What can hang from each mark
C: T W
J: T
W: C G H J Z
L: W
H: W
Z: W
T: J

Each row was made from one small tree. The marks that hang from a mark follow it in brackets, in alphabetical order. Every link used is in the known rows. Write each row's tree.
Known rows
W{C{T} G J Z}:  1.307 -4.568  1.130  0.661  1.970  3.117 -1.238 -3.469  3.489 -3.901  3.696  4.150 -1.633  4.253 -2.165  2.290  2.689  2.471  0.166  0.915 -1.368  1.503 -3.451  1.311
C{T W{G H Z}}:  3.514 -2.500 -0.206  1.613  3.003  0.892 -1.151 -3.794  3.144 -2.561  3.258  5.994 -3.501  1.637 -3.387  1.844  1.000  3.549  1.963 -2.124  0.547  0.116 -2.865 -1.441
W{C{T} H Z}:  1.375 -4.095 -0.643  1.810  0.425  2.182 -2.387  0.054  2.610 -4.165  2.973  5.699 -2.189  2.015 -0.557  2.481  2.197  3.394  1.465 -2.235 -1.032 -0.538 -3.119 -2.416
W{J}:  0.277 -2.309 -0.518  2.931  1.139  3.424  1.754  1.740  3.740 -3.691  3.146  0.041 -0.442  3.660 -0.044 -0.963  1.541  0.891  2.306 -1.643  1.439  1.456 -5.306  2.875
C{W{G H Z}}:  2.954 -0.783  1.219  1.038  5.397  1.420 -2.003 -2.602  1.574 -3.473  2.523  5.177 -4.368  0.857 -3.931  0.972  2.180  2.842  1.514 -3.201  0.612  0.711 -3.878 -0.004
H{W{C Z}}:  0.796 -3.782  1.270  0.646  1.635  3.591 -1.042  0.582  1.799 -3.045  0.940  4.204 -2.892  1.644 -0.941  1.278  2.551  3.160  0.798 -4.665 -0.330 -0.745 -6.830  0.403
C{T W{Z}}:  2.360 -5.269 -1.136  3.318  0.951  2.800  1.140 -0.587  4.612 -2.000  2.095  4.145 -2.531  2.110 -1.815  0.370  0.826  4.246  3.459 -2.023 -0.090  0.926 -3.912 -1.050
J{T}:  2.530 -3.454 -3.770  3.470 -0.200  3.792  0.808  3.397  3.002 -2.720  3.081  1.907 -2.223  3.909  1.753 -2.358  0.756  2.033  3.105 -4.557 -0.451  0.885 -5.246  0.875
Z{W{G}}:  0.830 -0.071  1.633  2.849  2.446  3.952 -0.399 -0.689  2.938 -3.463  2.684  2.189 -2.480  1.417 -0.267  1.699  2.569  1.988  0.959 -4.368 -0.603  0.175 -5.150  1.355
Z{W{G J{T}}}:  1.552 -0.744  0.452  1.244  1.588  3.628 -1.181 -1.223  3.972 -3.291  3.713  1.711 -1.770  3.764  0.176  0.356  2.485  1.717  1.328 -2.367  0.289  2.026 -4.699  3.336
H{W{C G J}}:  0.335 -1.747  1.174 -1.203  2.021  3.472 -0.127 -2.123  0.804 -3.335  3.227  2.075 -1.495  2.803 -2.769  0.943  3.372  0.068 -0.391 -2.696  1.554  0.112 -6.355  3.773
C{W{G H}}:  2.420 -0.257 -0.578  1.050  3.891  2.136 -0.349 -1.595  0.624 -3.327  3.390  3.216 -3.280  0.340 -3.973  0.378  2.224  1.112  1.566 -3.939  1.699  0.239 -4.098  0.878
W{C H J Z}:  0.331 -2.400  1.724 -0.028  2.544  2.162 -2.832 -0.019  2.401 -5.248  3.264  3.548 -1.386  2.902 -1.614  1.717  3.340  1.883  0.798 -0.717  0.580  1.147 -4.056  0.658
C{W{J Z}}:  1.182 -3.567  1.439  1.657  3.353  2.695  0.844 -0.663  4.229 -3.258  2.124  2.087 -2.043  2.785 -2.763 -0.342  2.228  3.183  3.027 -0.889  1.663  2.356 -4.693  2.068
H{W{G J{T} Z}}:  3.063 -2.393  1.160 -0.080  3.660  1.861 -1.670 -2.515  3.372 -2.007  2.391  4.695 -3.033  4.674 -0.581 -0.449  1.709  2.860  1.046 -2.597  0.552  1.209 -6.205  3.461
T{J}:  2.792 -3.341 -1.152  2.133 -0.423  3.177  2.311  4.249  2.500 -3.788  3.718  0.575 -1.930  2.792 -0.347 -0.377  1.867  0.658  2.598 -4.793  2.272  0.337 -5.827  1.555
L{W{Z}}:  1.929 -1.530  2.627  2.890  0.883  1.820  1.201  1.716  3.834 -3.577  2.284  3.570 -2.663  0.694 -0.818  0.431  2.821  2.971  1.907 -4.270 -0.018 -0.733 -4.451 -1.125
C{W{G H J}}:  1.878 -0.002  0.240 -0.033  4.057  1.633 -0.205 -2.852  1.474 -3.602  4.194  2.087 -2.207  1.768 -4.358  0.322  2.455  0.057  1.391 -1.925  3.019  1.279 -3.830  2.641
C{T{J} W{G H}}:  4.691 -2.695 -2.056 -0.029  0.375  0.978  0.759 -1.461  1.562 -2.640  4.875  3.983 -2.793  1.537 -3.860  1.511  1.982  0.934  2.250 -3.242  3.466 -0.013 -3.289 -0.006
H{W{G Z}}:  2.535 -1.503  2.442  1.700  4.368  2.527 -1.293 -1.788  2.371 -2.171  1.427  5.035 -3.995  2.195 -1.269  0.761  1.249  3.115  0.803 -4.574 -0.369 -0.518 -6.631  1.304
L{W}:  1.373 -0.855  0.605  3.069 -0.505  2.251  2.375  2.480  2.863 -3.548  3.203  1.819 -1.593  0.412 -1.054 -0.290  2.904  0.998  1.848 -4.971  1.002 -1.262 -4.522 -0.284

Which tree is each row?
-0.436 -5.142 -1.856  1.630 -1.850  3.995  1.330  0.485  3.402 -3.840  4.062  1.245  0.667  3.965 -0.833  0.823  2.255  1.132  1.540 -0.428  0.527  0.791 -4.227  1.411
W{C{T} J}
 2.900 -0.801  0.295  0.727  0.306  1.430  0.828 -0.623  2.657 -3.207  4.670  2.370 -1.798  3.163 -1.228 -0.952  3.295  0.519  0.873 -2.607  1.540  0.581 -3.815  2.317
L{W{G J{T}}}
-0.759 -1.644  0.058  0.687 -1.318  2.668 -1.828 -0.619  3.824 -4.569  4.115  2.674  0.138  1.913 -0.861  3.495  3.397  1.387  0.997 -1.630  1.305  0.145 -3.571  0.387
Z{W{C{T} H J}}
 2.389 -0.975  2.240  0.097  5.743  1.364 -1.726 -3.806  2.571 -3.705  3.114  4.202 -2.982  1.944 -4.494  0.964  2.700  2.287  1.399 -0.963  1.886  1.605 -3.702  1.938
C{W{G H J Z}}
 2.448 -4.172  0.748  1.498  2.950  1.915  0.402 -4.381  4.510 -2.271  3.238  4.208 -2.266  3.353 -3.327  0.942  1.578  3.358  2.292  0.573  0.737  2.182 -3.261  1.439
C{T W{G J Z}}
 0.745 -3.247  2.816 -0.173  3.851  3.657 -1.727 -2.540  2.219 -4.829  3.064  2.942 -2.061  3.981 -2.623  1.661  3.559  1.823 -0.177 -0.111 -1.097  1.820 -4.210  2.417
W{C G J Z}
 1.993  0.896  0.389  0.383  2.066  1.979 -2.749 -1.623  3.105 -3.973  4.348  3.044 -1.729  3.188 -0.089  0.903  2.696  1.244  1.226 -2.748  1.314  1.247 -4.178  2.503
Z{W{G H J{T}}}
 1.932 -1.690  2.805  1.923  4.925  2.597 -0.888 -2.245  3.672 -3.535  2.750  3.214 -2.097  4.145 -1.406  0.318  2.049  2.506  0.919 -0.151 -0.549  1.782 -4.544  2.680
W{G J Z}
 2.189 -2.983 -3.133  2.823 -0.175  1.925  1.247 -0.319  3.067 -2.483  3.582  3.397 -1.881  0.887 -2.241  0.463  0.925  1.996  3.122 -3.132  2.111 -0.224 -3.427 -1.034
C{T W{H}}
-0.148 -3.067 -0.397  0.194 -1.161  4.564 -1.097  1.230  3.745 -4.239  3.432  1.013 -0.624  3.486  0.355  0.590  3.772  1.746  1.355 -2.266  0.483  1.751 -5.001  2.499
Z{W{C J{T}}}
-0.210  0.526  2.396 -0.636  2.294  3.036 -3.005 -2.324  1.627 -5.273  4.151  2.531 -1.342  1.643 -2.377  3.204  4.402  0.268 -0.485 -2.352  1.078  0.407 -4.049  2.235
Z{W{C G H J}}
-0.621 -1.023  2.337  0.062  1.664  4.447 -1.106 -1.900  2.774 -4.804  3.485  1.206 -0.985  2.389 -1.962  2.528  4.631  0.839 -0.340 -1.677  0.096  1.276 -4.686  3.031
Z{W{C G J}}
 2.634 -0.390  3.460  2.108  2.628  1.563 -0.025 -1.008  2.785 -3.478  2.745  4.507 -3.564  0.830 -2.082  0.895  3.233  2.396  0.644 -3.938 -0.749 -0.599 -4.096 -0.387
L{W{G Z}}
 0.067 -1.831 -0.668  1.666 -1.696  3.163 -1.611  0.596  2.749 -4.160  3.522  3.507 -1.101  0.532 -0.339  3.469  2.848  2.254  1.324 -3.659  0.328 -1.161 -3.853 -1.529
Z{W{C{T} H}}
 2.696 -1.923 -2.224  1.877  1.532  1.632  0.150 -2.715  1.861 -2.611  4.080  4.192 -2.493  1.006 -3.286  1.287  1.236  1.630  2.048 -2.956  1.545 -0.170 -3.058 -0.560
C{T W{G H}}
 0.936 -2.530  1.225 -0.068 -1.327  1.905  1.526 -2.210  2.353 -3.953  4.943  2.765 -0.266  2.145 -3.274  1.695  4.511  0.142 -0.176 -1.289  0.876 -0.236 -2.917  1.100
L{W{C{T} G J}}
 2.534  1.351  4.557  0.374  3.389 -0.567 -1.636 -2.570  2.834 -4.441  4.061  5.059 -2.523  1.253 -2.952  1.391  3.689  1.139  0.240 -2.047  1.631 -0.132 -2.981  0.339
L{W{G H J Z}}
 0.239 -0.414  1.619 -0.518 -0.929  1.153  0.085  0.770  1.560 -5.094  4.831  2.124 -0.316  0.690 -2.856  1.371  4.999 -0.519  0.252 -2.768  2.693 -0.894 -3.386  0.579
L{W{C H J}}
 1.737  0.645  1.343 -0.556  0.628  1.413 -0.893 -0.346 -0.136 -4.905  4.712  4.028 -2.592 -0.398 -3.464  1.928  4.897 -0.086 -0.625 -4.683  0.845 -1.772 -3.137 -0.752
L{W{C G H}}
 2.088  0.020  2.928  1.001  5.635  1.069 -2.601 -2.934  2.867 -4.186  3.710  4.687 -2.421  3.400 -2.023  1.195  2.049  1.901  0.751 -0.712  0.553  1.368 -3.843  1.828
W{G H J Z}
 3.440 -0.966  0.646  0.369  4.688  0.972 -3.644 -2.342  2.973 -3.674  3.924  5.262 -2.897  4.550 -0.490 -0.223  1.691  2.356  1.229 -1.028  0.296  1.844 -3.501  1.842
W{G H J{T} Z}
 2.326 -4.019 -3.003  0.257 -2.590  2.441 -0.139  2.228  1.336 -4.423  4.863  3.207 -1.325  2.059 -1.252  2.199  2.658  0.607  1.404 -3.502  2.098 -1.005 -3.834 -1.184
W{C{T{J}} H}
 1.532 -2.183 -2.043  1.171  0.428  2.602 -1.779 -1.631  0.452 -4.017  4.564  4.358 -2.207  1.994 -1.915  2.230  2.351  0.757 -0.294 -3.018 -0.555 -1.007 -3.155 -0.902
W{C{T} G H}
 0.808  1.785  2.416  1.098  3.143  2.123 -2.222 -1.985  3.223 -4.378  3.989  2.545 -1.413  1.720 -1.469  2.298  2.879  0.679  0.709 -2.330  1.412  0.527 -4.101  2.420
Z{W{G H J}}
 2.539 -2.117 -0.329  1.307  2.675  0.948 -2.733  0.521  4.117 -3.678  3.261  4.394 -2.141  4.594  0.665 -0.729  1.254  2.900  2.332 -1.391  0.964  1.870 -3.869  1.105
W{H J{T} Z}
 1.156 -1.177  1.524  0.486  0.152  2.800  0.918 -0.166  0.793 -4.278  3.874  2.656 -2.209  0.647 -3.135  1.128  4.840  0.425 -0.353 -4.321 -0.074 -1.264 -4.150  0.097
L{W{C G}}
 0.241  0.406  1.616  0.420  2.017  3.370 -2.967 -1.317  1.040 -4.843  3.304  3.346 -2.620  0.202 -1.662  3.407  4.030  0.917 -0.408 -4.419 -0.382 -0.726 -4.376  0.191
Z{W{C G H}}
 0.508 -0.522  0.476 -0.822  2.722  2.435 -2.131 -1.930  0.349 -5.037  4.836  2.384 -1.407  2.713 -3.220  1.605  3.958 -0.603 -0.523 -1.285  1.236  0.543 -3.784  2.348
W{C G H J}
 1.431 -0.960  1.830  1.979  3.606  1.273 -1.932  0.044  3.774 -4.460  2.821  3.498 -1.704  3.185 -0.587  0.572  1.629  2.412  1.897 -1.228  1.181  1.159 -4.148  0.900
W{H J Z}
 0.460 -1.786  0.444 -0.391  0.550  4.259 -1.880 -1.518  2.686 -4.315  3.963  1.593 -1.640  3.757 -0.727  1.401  4.149  1.393  0.115 -1.887 -0.290  1.763 -4.587  3.089
Z{W{C G J{T}}}
 1.368 -3.313 -1.216  0.427 -0.055  3.315  0.170 -2.100  1.037 -2.421  2.830  4.002 -2.174  2.183 -1.784  1.817  2.008  1.346 -0.072 -4.159 -0.122 -1.442 -5.828  0.920
H{W{C{T} G}}
 2.158 -3.505 -0.157  1.568  1.651  0.881 -0.312 -2.110  4.524 -2.937  3.268  4.670 -1.458  2.475 -2.668  1.032  1.262  3.215  2.902 -0.220  2.510  1.304 -3.100  0.014
C{T W{H J Z}}
 3.059  0.017  1.843  2.147  5.402  1.488 -2.763 -1.417  1.863 -3.950  2.635  5.414 -3.859  2.006 -1.343  1.503  1.438  2.658  0.810 -3.388 -0.929  0.134 -4.056 -0.335
W{G H Z}
